Each row was made from one path, in order. Every step used is in the known rows, and no mark comes twice. Write each row's path.
In the rows, zero is written as 128.
Known rows
S, M, G, J: [ 85  57 131 114 128 112 152 107 134  89 101 116 135 100  79 116 138 137]
A, G: [119  58 149 147 121  87 112 119 110 152 120 120 116 175 113 117 142 161]
B, S, J, G: [123  70 106 147 113 111 118 116 160 145 133 171  98 106 134 160 151 154]
M, G, B: [131 129 162 153 134 112 138 100 109 133 110 152  75 147 134 128 106 118]
G, J: [103 114 115 130 143 147 178  87 124  98 114  71 130 134  84 112 155 155]
G, J, S: [174 184  83 118 157 166 150  97 130  90 117  93 130 134 107 121 153 146]
G, A, S, J: [117 166 103 118 145 184 142 138 117 143 134  92 203 130 145 125 123 135]
G, A: [131 194 141 106 136 143 141 129  82 123 157 116 130 135 120 125 121 117]
B, S, M, G, A: [123 173 165  77 113 132 140 177 101 104 154 176 103 104 137 134 104 104]
B, S: [142 158 137 116 104 157 158 145 122 115 151 131  72 139 134 127 137 136]
B, S, M: [133 101 143  95 104 123 124 170 139  90 173 117  84 102 128 118 127 118]
J, G, B, S: [141 150 159 141 108 118 118 123 148 132 143 167  57 134 136 142 129 121]
B, S, J, G, A: [119 142 118 123 135 126 125 127 129 146 145 174 124 109 145 166 134 141]
B, S, J: [130  92 112 143 135 143 157 132 142 125 136 115  87 123 151 141 132 154]
A, S: [135 160 117 115  95 184 138 136 123 133 131 105 158 142 117 106 145 132]
M, S, J: [137 105  64 170 162 135 137 123 156 132 104  98 166 108 142 134 123 163]
A, G, J, S: [162 122 106 136 161 129 127  98 126 119  96  99 141 177 107 117 156 174]
G, B: [136 133 156 147 144 119 133 108 117 118 142  93  82 146 131 117 113 114]
M, S, B: [162 196  74 155 148 111 166 136 130 140  86 110 136 142 144 122 120 121]

Write each row's path
[117  83 115 163 130 132  95 103 169 158 113 127 165 122 141 136 133 131]  A, S, J, G, B
[138 116 170 117 133 117 127 167 144  84 169  97  59 116 149 117  99 101]  G, B, S, M
[123 208 127  96  92 173 105 139 112 153 142 165 194 127 112 132 147 118]  J, G, A, S
[111  69  87 147 101 138  94 110 161 163 112 147 185 109 119 142 159 145]  A, S, J, G
[126  51 192 135 138  76 104 168 143 112 147 103  74 159 150 111 102 132]  A, G, B, S, M
[133 230 109 110 106 130 132 137 108 172 111 156 182 147 129 133 139  93]  J, G, A, S, B
[145 250 113 105 132 161 173 148  91 151 118 101 173 163 146 113 118  92]  G, A, S, B
[179 129 116 100 121 111  80 141 128 104 136 179 106  94 132 134 123 106]  J, S, M, G
[130 158  72 151 158 120 108 127 144 151 114 158 198  93 135 161 123 151]  M, S, J, G, A
[ 88  98 121 102 109 171 155 129 145 101  92 108 189 109  91 101 142 137]  A, S, M, G, J
[132 252 120 111 122 154 178 141  82 166  87 158 167 165 151 124 112  93]  M, G, A, S, B
[129  68 174 164 147  77 112 110 117 145 120  99  93 188 132 113 116 147]  A, G, B
[120  74 172 131 133  80 109 129 128 107 129 138  86 111 128 122  99 100]  S, M, G, B
[139 105 139 165 161 134 157 125 149 121 136  96  67 139 172 137 105 140]  G, B, S, J
[116  46 125 175 151  73  91  81 159 150 123 134 107 114 135 152 131 133]  S, J, G, B
[109  60 146 113 103  88 107 130 122 113 130 156 108  96 107 126 123 114]  S, M, G
[119 114 160 120 111 139 109 152 137 120 120 129 144 119 134 107 104  98]  A, S, M, G, B
[122 170 137 110 114 116 102 111 100 143 153 172 137 119 106 146 142 115]  J, G, A
[106  27 101 159 121  85  89  84 151 154 123 156 129 101 113 156 156 148]  S, J, G
[122 175 140  72 117 170 115 182 112 107 171  92 196 107 121 106 118  95]  G, A, S, M
